Each row was made from one small tree. Brackets hold a mark, then the marks that hang from it, in the order of their numbers. Every link used is in the known rows. Write each row's tree.
Known rows
(Q_895 (Q_763 Q_652)): [.02 -.10 .03 .24 .01 .03 -.03 -.11 .04 -.10 .02 .37 -.13 -.07 .20 .03 -.03 -.01 .01 -.17 .11 .09 -.16]
(Q_446 (Q_895 (Q_763 Q_188 (Q_962 Q_945)))): [-.01 .12 -.20 .22 -.18 -.10 .07 -.21 .04 .23 -.07 -.30 -.05 -.09 -.11 .27 -.15 -.10 .09 .31 -.14 .08 -.26]
(Q_827 (Q_763 Q_962)): [-.12 .06 .08 .05 -.15 .01 -.08 .07 .12 .07 .11 .09 .12 -.03 -.01 .37 -.06 .01 -.13 .47 .21 -.39 -.24]
(Q_904 Q_294): [.07 .05 .08 -.09 .01 .13 -.04 .28 -.18 -.08 .09 .06 .04 -.07 .07 -.09 -.15 .03 .03 -.05 -.02 -.03 .27]
(Q_827 Q_763): [-.11 -.01 .11 .09 -.07 .05 -.10 .07 .04 -.11 .08 .15 .08 -.06 .08 .18 -.05 -.01 -.08 .19 .27 -.21 -.19]
(Q_652 (Q_763 Q_188 (Q_962 Q_945)) Q_904): [.01 .04 .00 -.23 .06 -.03 .02 .17 .09 .03 .02 -.29 .10 .07 -.18 -.07 .07 -.04 -.08 .17 -.07 -.19 .10]
(Q_652 (Q_763 (Q_962 Q_945)) (Q_904 Q_294)): [.12 .06 .21 -.27 .01 .08 -.04 .38 .07 .03 .12 -.08 .14 .00 -.14 -.04 -.07 .00 -.18 .18 .00 -.13 .25]
(Q_827 (Q_763 Q_188 (Q_652 Q_904))): [-.07 -.07 .14 .02 .04 .10 -.08 -.12 -.03 -.14 -.02 .24 -.03 .07 .05 -.07 .05 -.02 .09 -.19 .28 .13 -.16]
(Q_763 (Q_188 Q_7) Q_652 (Q_962 Q_945)): [-.02 .03 .01 -.13 -.01 -.14 .00 -.20 -.15 .12 -.15 -.31 -.02 .13 -.10 .11 .13 .04 .07 -.25 -.17 .14 .02]
(Q_962 Q_945): [-.02 .09 -.04 .06 .18 -.19 .09 .24 -.19 -.15 -.03 -.11 -.03 -.14 -.06 .08 -.09 -.05 -.09 -.05 .13 -.08 .19]
(Q_230 Q_294): [-.01 .04 -.09 -.07 -.09 -.01 -.03 .29 -.09 -.14 .01 .04 .08 .10 .03 -.24 -.15 .04 -.05 .07 -.08 -.02 .30]
(Q_827 (Q_763 Q_188 Q_652)): [-.10 -.04 .15 .07 -.10 .06 -.11 -.23 -.07 -.12 -.02 .15 .04 .06 .14 .01 .05 -.01 .15 -.10 .25 .02 -.20]
(Q_895 (Q_763 Q_652 Q_962)): [.01 -.03 .00 .20 -.07 -.02 -.01 -.11 .12 .07 .05 .31 -.09 -.03 .11 .23 -.05 .01 -.04 .12 .05 -.10 -.21]
(Q_652 Q_904): [.01 -.06 -.11 -.04 .36 .06 .11 .38 .07 -.16 .03 .16 -.09 -.10 -.11 -.24 -.01 .01 -.19 -.08 .09 .08 .20]
(Q_895 (Q_763 (Q_188 Q_7) Q_652 Q_962)): [.01 -.08 -.04 .07 -.06 .02 -.06 -.23 .05 .14 -.04 .08 -.16 .12 .04 .22 .06 .02 .04 -.17 -.15 .04 -.31]
(Q_763 Q_188 Q_652 (Q_962 Q_945)): [-.04 .12 -.06 -.04 -.02 -.19 .08 -.20 -.18 .08 -.11 -.19 .01 .07 -.07 .06 .06 -.01 .18 -.01 -.03 -.03 .09]
(Q_895 (Q_763 Q_188 Q_652 Q_962)): [-.01 -.01 -.09 .14 -.07 -.01 -.01 -.23 .02 .11 -.02 .16 -.14 .08 .06 .19 .00 -.02 .12 .00 -.06 -.08 -.27]
(Q_895 Q_763): [.00 -.05 -.09 .20 .05 .02 -.01 .06 .06 -.05 .05 .23 -.15 -.07 .09 .16 -.09 -.03 -.06 .01 .03 -.13 -.21]
(Q_763 (Q_188 Q_7) Q_652 Q_962): [-.04 -.04 -.03 -.12 -.08 -.02 -.03 -.26 -.02 .12 -.09 -.25 .04 .13 .00 -.01 .18 .08 .09 -.15 -.22 .10 -.02]
(Q_7 Q_188): [-.11 -.03 -.09 -.09 .05 -.01 .03 .15 -.27 -.11 -.01 -.16 .12 -.07 -.01 -.12 .08 .08 -.15 -.39 -.05 .17 .21]
(Q_446 Q_895): [-.04 .06 -.14 .21 -.14 -.05 .08 -.09 .06 .02 -.03 -.31 .12 -.24 .02 -.08 -.10 -.04 .02 .31 -.04 .16 .02]

Write each row's tree
[.08 -.09 .15 -.03 .18 .12 .03 .12 -.05 -.20 .01 .34 -.03 -.07 .09 -.39 .00 .05 .00 -.34 .17 .37 .32]	(Q_763 (Q_652 (Q_904 Q_294)))
[.11 -.06 .21 -.22 .04 .21 -.08 .33 .08 -.14 .12 .02 .14 -.03 .02 -.31 -.02 .01 -.12 -.04 .03 .02 .27]	(Q_652 Q_763 (Q_904 Q_294))
[.01 -.08 .01 -.17 .09 .10 -.02 .13 .10 -.14 .03 -.18 .10 .03 -.02 -.34 .12 -.03 -.02 -.04 -.04 -.03 .12]	(Q_652 (Q_763 Q_188) Q_904)
[-.07 .18 -.23 -.10 .04 -.20 .10 .05 -.17 .16 -.06 -.39 -.01 .07 -.22 .25 -.02 -.04 .08 .24 -.15 -.33 .02]	(Q_763 Q_188 (Q_962 Q_945))
[-.07 .05 -.01 -.11 -.27 -.03 -.07 -.09 .09 .06 .07 -.44 .29 .03 .08 .00 .10 .00 .06 .41 -.16 -.42 .00]	(Q_652 (Q_763 Q_188 Q_962))
[.01 .04 -.08 .30 -.24 -.04 .04 -.28 .15 .17 -.02 -.07 .02 -.16 .04 .14 -.12 -.05 .04 .32 -.03 .18 -.21]	(Q_446 (Q_895 (Q_763 Q_652 Q_962)))
[.02 -.15 .06 -.24 .10 .14 -.07 .13 .12 -.12 .00 -.26 .08 .07 -.04 -.31 .17 .01 -.10 -.21 -.14 .08 .07]	(Q_652 (Q_763 (Q_188 Q_7)) Q_904)
[-.03 .04 -.21 .09 -.03 -.02 .00 -.06 .04 .16 .02 .02 -.15 .07 -.04 .32 -.05 -.03 .05 .17 -.14 -.28 -.31]	(Q_895 (Q_763 Q_188 Q_962))
[.08 -.16 .10 -.21 .19 .17 -.04 -.05 -.16 -.11 -.12 .02 -.14 .14 .00 -.39 .14 .06 .11 -.76 -.12 .56 .17]	(Q_763 (Q_188 Q_7) (Q_652 (Q_904 Q_294)))
[.04 -.03 -.06 .30 -.09 .02 .05 -.20 .13 .03 -.05 .05 -.06 -.18 .04 -.04 -.11 -.06 .02 .06 .03 .38 -.15]	(Q_446 (Q_895 (Q_763 (Q_652 Q_904))))
[.03 .05 .06 -.03 .17 -.13 .13 .13 .01 .01 -.03 .15 -.02 -.06 -.13 .01 -.01 .02 -.14 .03 .17 .08 .21]	(Q_763 (Q_652 Q_904) (Q_962 Q_945))
[.05 .04 -.02 -.18 .07 .06 .05 -.04 -.08 .10 -.04 .04 -.04 .13 -.11 -.17 .05 .04 .15 -.11 -.08 .14 .16]	(Q_763 Q_188 (Q_652 (Q_904 Q_294)) Q_962)
[-.04 .08 .10 -.05 -.22 -.11 -.05 .07 .10 .01 .09 -.34 .30 -.08 .06 .12 .02 -.01 -.11 .46 -.01 -.42 .07]	(Q_652 (Q_763 (Q_962 Q_945)))
[.01 -.01 .02 -.02 .10 -.02 .10 .07 .14 .01 .03 .21 .04 -.06 -.04 -.12 .04 .07 -.11 .14 .10 .05 .17]	(Q_763 (Q_652 Q_904) Q_962)
[-.02 .10 .07 .05 -.02 -.19 .08 -.02 -.04 .02 -.02 .02 .08 -.08 -.01 .11 -.01 .03 -.04 .16 .13 -.06 .16]	(Q_763 Q_652 (Q_962 Q_945))
[.00 .07 -.10 .15 .02 -.10 .03 .11 .05 .12 .05 .13 -.15 -.04 -.06 .44 -.14 -.04 -.12 .22 .01 -.27 -.23]	(Q_895 (Q_763 (Q_962 Q_945)))
[.00 -.08 -.06 .18 .01 .03 -.03 -.24 -.05 -.06 -.05 .23 -.18 .04 .16 .00 .02 -.03 .17 -.28 .01 .10 -.21]	(Q_895 (Q_763 Q_188 Q_652))
[.10 -.04 .13 -.28 .04 .21 -.08 .21 -.02 -.10 .06 -.12 .09 .08 -.02 -.35 .03 -.02 .04 -.15 -.08 .04 .22]	(Q_652 (Q_763 Q_188) (Q_904 Q_294))
[.08 -.09 -.01 .08 .12 .13 -.02 -.09 -.07 -.05 -.03 .35 -.26 .09 .06 -.08 -.02 -.03 .13 -.42 .01 .25 -.13]	(Q_895 (Q_763 Q_188 (Q_652 (Q_904 Q_294))))
[-.04 -.09 .07 -.12 -.18 .05 -.14 -.09 .04 -.09 .01 -.46 .22 .03 .15 -.16 .17 .01 .03 -.04 -.19 -.12 .00]	(Q_652 (Q_763 (Q_188 Q_7)))
[.01 .03 -.06 .13 -.02 -.10 .01 -.20 -.06 .11 -.05 .12 -.18 .08 -.01 .27 -.03 -.05 .10 -.07 -.02 -.05 -.24]	(Q_895 (Q_763 Q_188 Q_652 (Q_962 Q_945)))
[-.01 .01 -.10 -.11 .11 -.02 .09 -.10 .00 .07 -.06 .00 -.03 .10 -.10 -.17 .11 .03 .11 -.03 -.05 .08 .10]	(Q_763 Q_188 (Q_652 Q_904) Q_962)
[.02 .02 .02 .19 -.02 -.10 .01 -.07 .03 .07 .01 .26 -.13 -.03 .04 .31 -.08 -.02 -.05 .05 .09 -.07 -.18]	(Q_895 (Q_763 Q_652 (Q_962 Q_945)))
[.07 .02 .10 -.10 .07 .06 .06 .13 .05 .04 .05 .25 .03 -.02 -.04 -.11 -.02 .07 -.07 .06 .08 .10 .24]	(Q_763 (Q_652 (Q_904 Q_294)) Q_962)
